Known rows, with every way that one mark hangs from another:
[vunika [tepidet tepid] [tole suvi zupogi]]: [-3.28 -1.05  5.27 -1.20  3.34  0.77 -0.93  4.44  0.10 -1.30  4.45  0.10
  0.10  2.19 -3.47 -3.03  0.11  2.85  2.36]
[tole suvi [vunika tepidet] zupogi]: [-1.61  0.48  5.21 -0.36  1.51 -1.20 -0.81  3.12  2.20 -2.12 -1.89  1.50
  0.04  0.20 -1.41  1.57 -5.17 -1.40  0.93]
[gile puraz [tepidet tepid [vunika tole]]]: [ 2.61 -0.62 -7.13 -0.07 -0.61  2.66 -0.22  0.47 -0.56  3.40  3.94 -2.00
  3.11  1.61 -1.07 -1.51  1.17  2.36 -0.18]
[tole suvi vunika]: [-1.22  1.23  0.93 -3.10 -0.35 -2.39  0.73  0.61  0.62 -1.27 -3.26  1.46
  1.07 -0.71  1.84  2.70 -4.51 -2.04  4.66]
[tepid tepidet]: [ 1.75  1.10 -1.71  3.92 -0.72 -1.64  0.45 -3.19 -3.88  0.45 -0.81 -0.09
  1.13 -2.02  1.57  0.80 -0.02 -2.94 -4.14]
[tepidet tepid vunika]: [ 4.07  3.15 -3.21 -3.26 -1.44 -1.40  3.31 -1.25  0.02  0.50  3.00 -1.48
  3.82 -3.20  3.10 -1.18  0.15  1.02  1.78]
[gile [tepidet [vunika tole]]]: [-0.59 -3.80 -4.72  1.99 -1.23  2.35  0.76 -0.39 -2.57  2.49 -2.71 -2.19
 -1.79  1.34 -0.04 -1.48  4.90 -0.22 -4.31]
[puraz [gile [tepidet [vunika [tole suvi zupogi]]]]]: [-2.31 -1.06  2.18  0.55  0.88 -0.78 -2.46 -0.38 -0.68  3.13 -1.29  0.84
 -6.71  1.24  4.70  0.75  7.08  2.14 -0.07]
[puraz [gile [tepidet [vunika [tole suvi]]]]]: [-1.41 -1.52 -0.48  0.16 -0.26 -0.89 -1.75 -2.31 -2.11  4.68 -0.61  0.34
 -4.92 -0.10  2.55  1.83  6.91  2.63  2.08]
[tole zupogi]: [ 1.72  0.23  0.74  1.16 -0.36  0.64  0.85 -0.63  0.55 -1.73 -3.33  0.00
 -2.01  0.81  2.17 -0.13 -0.15 -0.14 -4.35]
[zupogi [tole suvi [vunika [tepidet tepid]]]]: [-0.63  0.51  3.45 -2.19  2.80 -1.69  0.21  1.17  2.73 -5.45  4.65  1.28
  3.64 -2.28 -5.04  3.39 -6.43  0.47  7.33]
[zupogi [tole suvi [vunika tepidet]]]: [-0.13  0.34  3.42  0.40  1.73 -2.34 -0.34  0.26  0.91 -4.72  0.15  0.77
  1.53 -2.26 -5.80  3.51 -5.89 -1.54  3.63]
[tepidet tepid [vunika [tole suvi]]]: [-1.14  1.68  0.05 -4.42 -0.11 -3.07  1.42  2.07 -2.33  0.47  3.98 -0.72
  2.98 -1.45  1.75 -3.83  1.85  0.92  4.91]
[tole [vunika tepidet]]: [ 1.26 -0.96 -0.76  0.33 -1.32  3.08  0.51 -1.31  1.96 -0.18 -2.36 -0.72
  2.09 -0.49 -6.01  1.65 -4.55 -1.02 -0.52]
[suvi [tole [vunika [tepidet tepid]] zupogi]]: [ 2.36 -0.43 -0.37  2.37 -0.34  3.22  1.16 -1.01  6.58 -1.94  1.92  1.74
  3.56  1.39 -3.08  0.73 -6.21 -1.08 -0.21]
[tepidet tepid [vunika tole]]: [ 0.45  0.31 -3.40 -2.78 -2.50  1.63  1.65 -0.18 -0.73  0.74  2.93 -2.38
  2.76 -0.87 -1.39 -4.25  2.77  1.08  0.74]
[puraz gile]: [ 3.69  1.25 -1.32  0.94 -2.33  1.87 -0.54 -7.58  0.72  1.61 -2.08 -0.26
 -2.12 -1.48 -0.12  3.57  2.31  3.05  0.26]
[zupogi [tole vunika]]: [ 1.20 -0.56 -1.30  0.20 -2.21  1.13  0.52 -3.09  1.62 -5.87 -3.28  0.42
  1.29 -1.16 -3.56  3.23 -4.10 -2.55 -0.04]
[puraz [gile [tepidet vunika]]]: [ 3.56 -0.80 -3.64  1.92 -1.37  0.86  0.09 -6.25  0.29  4.27 -1.74 -0.39
 -3.88 -1.82  3.96  4.32  5.13  2.79 -1.07]
[vunika [tole suvi]]: [-2.43 -0.91  1.04 -1.29 -0.21 -0.86 -0.17  0.56 -3.74  0.18 -2.10 -0.04
 -0.51  1.41 -1.42 -1.91  1.43  0.17  1.00]

Rows:
[-0.56 -2.95 -0.72 -0.15  0.34  4.99  0.09 -0.25 -0.07  0.47  3.51 -2.26
  2.77  1.28 -8.03 -2.88  0.65  3.37  0.52] -> [vunika [tepidet tepid] tole]
[-1.80  1.82  2.90 -1.32 -0.39 -3.29 -0.27  3.09 -2.95 -0.34 -1.27 -0.60
 -1.57  0.19  2.82 -4.66  2.63 -1.60 -1.51] -> [tepidet [vunika [tole suvi zupogi]]]
[-0.18 -0.71  2.23  1.05 -0.16  3.33 -0.45  0.83  3.77 -2.53 -2.81 -0.30
 -0.57  0.84 -4.02  1.03 -4.33 -1.76 -2.72] -> [tole [vunika tepidet] zupogi]
[-1.02  0.72 -0.20  3.86 -1.79 -0.73 -1.01 -0.31 -3.42  0.44 -0.08 -1.40
 -0.51 -0.65  1.32 -5.15  3.89 -4.53 -7.91] -> [tepid [tepidet [vunika [tole zupogi]]]]
[-2.77  2.41  3.24  2.02  0.68 -5.20 -1.33  2.76 -5.39  0.04  1.10  0.24
 -0.71 -1.32  4.55 -4.67  2.87 -4.63 -4.00] -> [tepid [tepidet [vunika [tole suvi zupogi]]]]
[ 6.00  1.94 -6.24  2.31 -0.63 -1.09  0.67 -1.10 -1.72  3.73 -0.42 -1.31
  1.77 -0.32  1.66  1.84 -1.00  0.24 -3.34] -> [gile puraz [tepidet vunika]]
[-0.96 -1.92 -1.56 -0.40 -0.45  4.22 -1.74 -1.77  2.82  2.71  2.15 -0.18
 -4.73  1.96  2.86  0.51  7.56  4.17 -0.33] -> [puraz [gile [tepidet tepid [vunika [tole zupogi]]]]]
[-1.49  1.22  4.82 -3.13  3.08 -0.68  0.02  4.45  4.02 -2.84  2.76  1.99
  1.50  0.37 -0.26  1.24 -5.61  0.63  5.21] -> [tole suvi [vunika [tepidet tepid]] zupogi]
[-3.46 -0.73  3.85 -0.20  0.62 -0.78 -1.21  2.69 -1.96 -1.69 -2.76  0.26
 -2.61  2.59  0.82 -2.63  1.49 -0.19 -0.72] -> [vunika [tole suvi zupogi]]
[ 4.37  0.62 -6.02  0.32  1.60  1.93  0.54 -0.64  0.80  2.45  2.46 -0.09
  2.28  1.95  0.97  3.54 -2.47  3.39  1.26] -> [gile puraz [tepidet tepid]]
[-3.20 -1.64  5.53  1.48  2.40  0.08 -1.72  3.13 -1.41 -0.67 -0.07 -0.71
 -1.59  2.31 -4.15 -3.23  0.70  0.81 -1.59] -> [vunika tepidet [tole suvi zupogi]]
[-1.96  1.72  3.23 -2.85  0.31 -2.43 -0.15  2.62  1.71 -3.37 -4.11  2.28
 -1.16  0.79  3.66  1.52 -4.36 -2.63  2.12] -> [tole suvi vunika zupogi]
[-0.32 -2.88 -1.25  2.13 -1.44  4.03 -2.37 -3.04  0.67  2.83 -2.24 -0.50
 -6.83  1.95  2.09  0.15  7.81  2.37 -4.04] -> [puraz [gile [tepidet [vunika [tole zupogi]]]]]
[ 1.76 -0.72 -1.98  3.01 -2.63  1.64  0.88 -2.78  4.25 -1.98 -4.97  2.39
  1.02  1.78  1.12  1.20 -4.79 -4.11 -3.81] -> [suvi [tole vunika zupogi]]
[-2.10  2.12  0.67  1.46 -0.39 -5.44 -0.52  0.73 -6.87  1.86  1.50 -0.76
  1.59 -2.71  2.31 -3.53  2.70 -3.95 -1.77] -> [tepid [tepidet [vunika [tole suvi]]]]
[-1.09  1.38  2.17 -3.83  1.92 -1.02  0.87  1.97  2.48 -1.53  3.49  1.37
  3.90 -1.28 -2.37  2.32 -6.00  1.15  7.53] -> [tole suvi [vunika [tepidet tepid]]]
[ 2.16 -0.73 -4.55 -0.59  1.01 -0.20  3.08  0.07  0.43  1.74  2.28 -0.75
  1.17 -1.50  4.89  1.87  1.95  1.77  0.75] -> [gile [tepidet tepid vunika]]
